Every row comes from one small tree of marks. The marks that hang from a mark follow it in brackets, in alphabetical order. Every link used is in the known rows. Which tree was each row made from?
Known rows
lezi(samaz(banof(dalol) gubem ledaba lidog)): +0.32, +2.11, +0.36, -1.81, +4.02, +1.52, +2.57, +0.56, -3.77, -3.44, -0.06, -0.82, +1.51, -1.45, -3.21, +0.26, -6.73, +0.78, +0.07, +1.15, -3.18, -0.10, -3.68
feka(lezi(samaz(banof lidog))): +1.63, +0.86, -4.37, -2.10, +1.29, -2.85, +5.47, +1.24, +0.11, -0.29, -3.35, +0.77, -2.13, +0.55, +0.25, -2.76, -4.92, +3.41, -1.99, -1.68, +0.46, -4.30, -5.92
samaz(banof ledaba): -0.38, -0.32, -1.64, -0.81, -2.31, +0.16, -1.86, -1.04, -3.58, -1.70, -2.94, -0.41, -0.98, -2.26, -2.55, +1.16, -1.02, +1.35, -2.64, -0.42, -1.62, +1.41, -3.75
feka(lezi(samaz(banof gubem ledaba lidog))): +0.71, +0.20, -1.12, -2.69, +2.84, +1.56, +5.89, -0.44, -2.15, -1.06, -2.26, +0.96, -0.33, -2.33, -1.81, -1.32, -6.58, +1.07, -0.34, -3.63, -3.92, -1.58, -3.95
feka(lezi(samaz(lidog))): +2.34, +2.46, -4.45, -1.29, +0.80, -6.34, +3.14, +4.58, +1.50, -0.22, -4.74, -0.56, -2.01, +1.07, +1.04, -2.48, -3.44, +3.26, -2.01, -4.02, -0.55, -4.32, -4.89
ledaba(dume): +3.11, +0.88, -3.36, -1.46, +0.14, -6.32, -4.32, +2.52, +3.90, +0.08, -5.34, -1.98, -4.07, +0.75, +1.48, -0.51, +3.11, +2.46, -2.14, -3.79, +0.63, +1.23, -2.56
feka(lezi(samaz(banof(dalol) ledaba(dume) lidog))): +3.66, +1.22, -3.89, -4.82, +6.66, -1.21, +4.18, +0.72, -2.01, -2.09, -1.87, +2.32, -1.81, -0.95, -0.55, -4.20, -6.66, +1.41, +0.77, -0.39, -1.78, -0.46, -3.46
toled(banof lezi(samaz(gubem lidog))): -0.97, -3.10, -0.97, +2.97, +2.78, -4.98, +2.56, +2.51, +1.13, +3.63, -1.79, -1.78, -3.86, +0.69, -2.14, -1.88, +0.16, +1.23, -2.62, -2.65, +3.98, +0.34, -3.50
lezi(samaz(banof(dalol) ledaba(dume) lidog)): +2.69, -0.06, -3.04, -4.61, +6.11, -0.99, +1.78, +0.57, -2.14, -3.33, -1.20, +0.60, -2.05, -0.85, -1.48, -1.85, -6.19, +2.34, +0.28, +1.93, -1.36, +1.54, -3.54
samaz(banof(dalol(lezi)) gubem ledaba(dume) lidog): +3.36, +1.10, -1.89, -5.41, +4.75, +2.76, +0.98, -2.12, -0.29, -0.30, +1.82, +2.34, -2.17, +0.99, -1.82, -0.74, -2.33, -0.86, +2.13, +0.67, -4.70, +4.11, -0.27
banof(samaz(ledaba)): +2.09, +1.27, -1.26, -2.02, -1.55, -4.10, -5.88, +1.80, -2.30, -1.68, -2.92, -2.66, -0.04, +1.70, -1.90, +0.69, -0.39, +1.04, -3.64, -1.58, -3.10, +1.55, -1.71
banof(dalol(lezi) samaz(gubem ledaba(dume) lidog)): +5.60, +2.84, -1.35, -6.29, +5.60, -1.85, -2.87, +0.52, +0.73, -0.47, +1.68, +0.19, -1.23, +4.76, -1.64, -1.27, -1.52, -1.34, +0.98, -0.61, -6.03, +4.49, +1.42
lezi(samaz): +0.14, +2.70, -1.99, +1.29, -0.23, -6.82, -1.56, +4.66, +1.92, -2.61, -4.61, -3.21, -1.39, +0.67, -0.02, +1.59, +0.37, +4.45, -2.68, -2.03, +0.80, -1.51, -4.36
samaz(ledaba(dume)): +2.48, -0.40, -2.72, -2.36, +0.18, -3.47, -4.30, +1.62, +0.63, -1.22, -4.94, -0.99, -3.39, -1.63, -0.36, -0.15, +0.87, +1.26, -1.74, -3.70, -2.46, +3.32, -1.67
banof(dalol samaz(ledaba lidog)): +3.80, +2.78, -1.85, -4.05, +0.71, -3.64, -4.41, +2.85, -4.30, -2.08, -0.98, -1.89, +1.43, +3.18, -2.15, -1.91, -4.33, -0.79, -2.15, +1.45, -3.78, +0.05, -2.01
safi(samaz(gubem lidog)): +1.82, +0.78, -3.91, -0.31, +0.76, -4.94, -1.09, +3.27, +1.03, -0.55, -3.27, -3.22, -1.61, +2.36, +3.65, +0.32, -2.75, +2.08, -3.60, -3.43, -1.75, -2.20, -2.65
safi(feka samaz(ledaba)): -0.91, -2.83, -4.38, +1.39, -0.37, -6.13, -4.79, +0.10, -3.43, -3.64, -3.65, -2.05, -0.74, +2.04, +4.45, +4.74, -2.63, +3.59, -4.56, -3.07, -2.26, -0.46, -3.93
toled(lezi(samaz(banof))): -1.61, -1.05, -1.95, +2.91, +1.53, -3.90, +0.26, -0.07, +1.37, -0.06, -2.53, -0.67, -3.04, +0.05, -2.42, +0.16, +0.41, +3.62, -3.52, +0.95, +4.55, -1.11, -4.84
toled(banof lezi): -0.83, -2.30, -2.61, +4.00, -1.91, -6.63, -2.86, +2.61, -0.08, +4.55, -3.30, -1.46, -4.02, +1.17, -2.22, -1.70, +5.18, +1.05, -4.68, -1.47, +5.75, +1.43, -3.12
lezi(samaz(banof gubem ledaba lidog(dume))): +0.10, -2.61, -2.03, -3.51, +2.92, +1.74, +5.78, -1.92, -1.58, -2.81, +1.78, -1.37, +0.02, -4.67, -1.21, +2.48, -7.48, +1.88, -0.97, -2.39, -2.46, -0.94, -5.02
safi(feka samaz): -0.36, -1.59, -4.89, +2.48, -0.31, -8.69, -4.85, +0.99, -0.22, -2.52, -3.87, -3.11, -1.75, +4.28, +6.32, +4.33, -0.62, +4.71, -5.08, -2.90, +0.64, -2.70, -4.63

Which tree is each row?
+1.71, +1.31, -2.81, -4.38, +2.23, +2.52, +3.63, -2.48, -2.19, -1.09, +5.91, +1.08, +1.12, -1.14, -1.66, +1.97, -4.37, -0.92, +0.94, +0.95, -3.72, +0.70, -2.14
samaz(banof(dalol(lezi)) gubem ledaba lidog(dume))
-0.81, -0.65, -2.93, +1.26, +1.39, -4.62, +2.17, -1.77, -0.12, -2.01, -3.80, +0.23, -1.15, +2.21, +2.63, +2.08, -2.33, +4.37, -2.47, -3.47, +1.34, -4.33, -6.79
safi(feka(lezi(samaz(banof))))
+0.85, -2.40, -1.96, +2.47, -0.37, -7.52, -4.75, +2.15, -0.33, +4.43, -1.93, -2.26, -3.50, +4.74, -2.57, -2.06, +4.61, +0.70, -5.36, -0.51, +5.39, +1.63, -2.04
toled(banof(samaz) lezi)
-1.03, -0.36, -2.40, +1.14, +0.96, -5.84, +0.12, +0.50, -1.75, -3.24, -4.61, +0.01, -0.14, +0.32, +1.36, +2.49, -3.24, +3.04, -2.03, -5.54, -2.44, -1.85, -4.79
safi(feka(lezi(samaz(ledaba))))
+4.59, +4.04, -3.18, -4.08, +3.09, -4.51, -0.25, +0.91, +2.39, -0.01, +5.41, -2.32, +1.03, +5.34, +0.78, +1.11, -2.11, -0.50, -0.61, -0.37, -2.29, -1.29, -1.04
banof(dalol(lezi) samaz(gubem lidog(dume)))
+3.98, +2.99, -2.23, -5.31, +3.18, -1.86, -0.25, -0.13, -1.04, -1.19, +5.75, -1.04, +1.93, +2.69, -1.31, +1.38, -3.87, -1.48, -0.08, -0.27, -5.15, +1.04, -0.32
banof(dalol(lezi) samaz(gubem ledaba lidog(dume)))
+0.53, +0.37, -1.56, -3.07, +4.96, +0.91, +5.05, -0.67, -2.94, -3.83, +3.42, -1.34, +2.34, -3.52, -1.67, +1.99, -8.16, +0.66, +0.24, +0.03, -2.07, -1.34, -4.41
lezi(samaz(banof(dalol) gubem ledaba lidog(dume)))
+1.48, +3.04, -2.41, -3.05, +4.62, -2.00, +3.90, +1.84, -0.01, -3.34, +4.74, -0.81, +1.61, -0.87, -1.00, +2.79, -5.20, +0.99, +1.46, -1.02, -4.07, +0.24, -1.95
banof(dalol(lezi(samaz(gubem ledaba lidog(dume)))))
-1.13, +0.17, -1.09, -0.47, +0.60, -0.71, +0.42, +0.22, -2.86, -3.57, -2.75, -1.13, -0.66, -2.60, -2.67, +1.74, -2.69, +3.77, -2.10, +0.31, -0.98, +0.99, -4.39
lezi(samaz(banof ledaba))
-2.29, -2.76, +1.18, +4.28, +2.31, -3.45, +0.20, +2.18, -1.79, +1.74, -2.23, -1.54, -2.17, -1.79, -4.44, +0.31, +1.25, +0.96, -2.30, -3.12, +2.23, +3.54, -1.70
toled(banof lezi(samaz(gubem ledaba)))
+1.18, +5.39, -0.46, +0.41, +0.56, -0.67, -1.29, +0.20, +0.45, -0.60, +1.05, -0.20, +0.57, +2.98, -1.57, +1.80, +2.55, +0.50, +0.38, +1.60, -0.97, +0.60, -1.77
samaz(banof(dalol(lezi)) gubem)
+1.22, -1.15, -2.56, -3.31, -0.45, -0.88, +1.34, -0.07, -0.90, -0.76, +0.53, -1.93, +0.14, -3.66, -0.17, +1.73, -4.64, -1.00, -1.23, -5.35, -4.17, -0.44, -3.38
samaz(gubem ledaba lidog(dume))
+0.30, +4.06, -1.49, +1.32, +2.04, -4.19, -0.48, +2.61, -1.14, -3.58, -1.85, -2.08, +0.59, +1.24, -1.42, +0.86, -1.52, +3.79, -1.55, +2.91, +2.17, -1.87, -4.71
lezi(samaz(banof(dalol)))
+1.86, -1.42, -1.95, -5.49, +5.73, +2.42, +4.22, -2.20, +2.10, -1.49, +0.28, +1.65, -4.26, -0.55, -1.44, +0.42, -3.25, +2.62, +1.29, -1.19, -4.40, +4.21, -1.60
dalol(lezi(samaz(banof gubem ledaba(dume) lidog)))
+1.91, -3.08, -3.36, -4.91, +4.35, +0.16, +2.54, -0.69, -0.34, -2.25, -2.76, +0.44, -4.28, -2.11, -0.91, -1.25, -5.50, +3.28, -1.00, -0.42, -1.86, +2.10, -3.99
lezi(samaz(banof ledaba(dume) lidog))
+1.21, -6.89, -4.08, -3.47, +5.49, +0.11, +0.12, -5.15, -1.52, -1.82, -1.57, -0.14, -3.71, +1.23, +5.05, +2.51, -6.40, +2.09, -2.23, -3.37, -3.49, +1.42, -3.68
safi(feka samaz(banof gubem ledaba(dume) lidog))
-1.12, +1.80, -1.28, +3.52, +3.48, -4.60, -0.71, +1.31, -0.14, -0.95, -0.91, -0.86, -0.99, +0.96, -2.87, -0.44, -0.27, +2.44, -2.30, +3.32, +5.05, -1.77, -4.48
toled(lezi(samaz(banof(dalol))))
+0.76, +4.41, +0.48, +1.05, -0.01, -1.47, -2.07, +0.85, -0.99, -1.23, -1.44, -2.07, +1.48, +1.23, -1.50, +1.21, +0.46, -0.10, -0.88, +0.29, +0.01, -0.63, -3.28
samaz(banof(dalol) gubem)
+1.65, -1.26, -1.32, -0.85, -1.64, -4.43, -4.50, +2.38, -4.18, +1.18, -2.55, -2.60, -1.39, +1.77, -2.54, -0.61, +1.08, +1.23, -4.05, -1.30, -0.20, +3.64, -1.34
toled(banof(samaz(ledaba)))
+1.29, -1.77, -5.50, -4.54, +2.43, -0.64, +8.03, -1.18, -2.18, -1.60, +0.85, +1.20, -0.80, -4.20, +0.10, -0.76, -8.52, +2.42, -1.48, -2.94, -1.29, -3.32, -5.80
feka(lezi(samaz(banof ledaba lidog(dume))))
+0.22, -0.16, +1.02, +1.23, +8.04, -0.71, -0.48, -0.96, +0.20, -1.57, -0.07, -0.02, -1.82, -1.68, -3.59, -0.13, -1.22, +0.27, +0.07, +0.28, +0.76, +3.42, -1.42
toled(lezi(samaz(banof(dalol) gubem ledaba(dume))))
+0.49, -5.77, -0.95, -0.44, +6.28, -2.76, +2.29, +0.90, +0.75, +3.10, -2.06, -0.16, -5.88, -1.46, -3.01, -2.93, -1.29, +0.53, -1.24, -3.96, +1.40, +4.82, -1.52
toled(banof lezi(samaz(gubem ledaba(dume) lidog)))
+2.37, +0.06, -1.80, -4.68, +5.21, -1.30, +2.13, +1.06, +3.50, -1.60, -0.84, +0.57, -3.92, -0.12, -0.78, +0.59, -1.97, +2.17, +1.15, -3.72, -5.13, +4.13, -0.47
dalol(lezi(samaz(gubem ledaba(dume) lidog)))
+4.84, -1.30, -1.00, -6.05, +3.67, -1.75, -3.02, +0.01, +0.83, +0.09, -2.33, -1.84, -2.91, +1.72, -0.57, -1.44, -2.91, -0.94, -1.47, -4.41, -5.30, +3.42, -0.53
banof(samaz(gubem ledaba(dume) lidog))
+4.77, +4.36, +0.00, -3.59, +4.93, -2.89, -5.51, +0.94, +1.27, -1.15, +1.00, -0.93, -0.66, +4.30, -1.82, +0.55, +1.91, -0.69, +0.71, -0.93, -5.18, +5.54, +2.46
banof(dalol(lezi) samaz(gubem ledaba(dume)))
+3.64, +4.46, -0.28, -4.19, +2.23, -1.42, -2.62, +1.25, -1.81, -1.03, +2.19, -0.63, +1.52, +4.77, -2.74, -0.14, -2.36, -1.76, -0.02, +0.75, -6.31, +2.49, +0.70
banof(dalol(lezi) samaz(gubem ledaba lidog))
-0.52, +2.55, -0.52, +0.29, +1.74, -0.92, +2.07, -0.36, +2.82, -1.65, -0.18, -0.69, -1.49, +1.55, -1.39, +3.18, +1.45, +3.95, -0.48, -0.54, -0.59, +0.61, -2.65
dalol(lezi(samaz(banof gubem)))
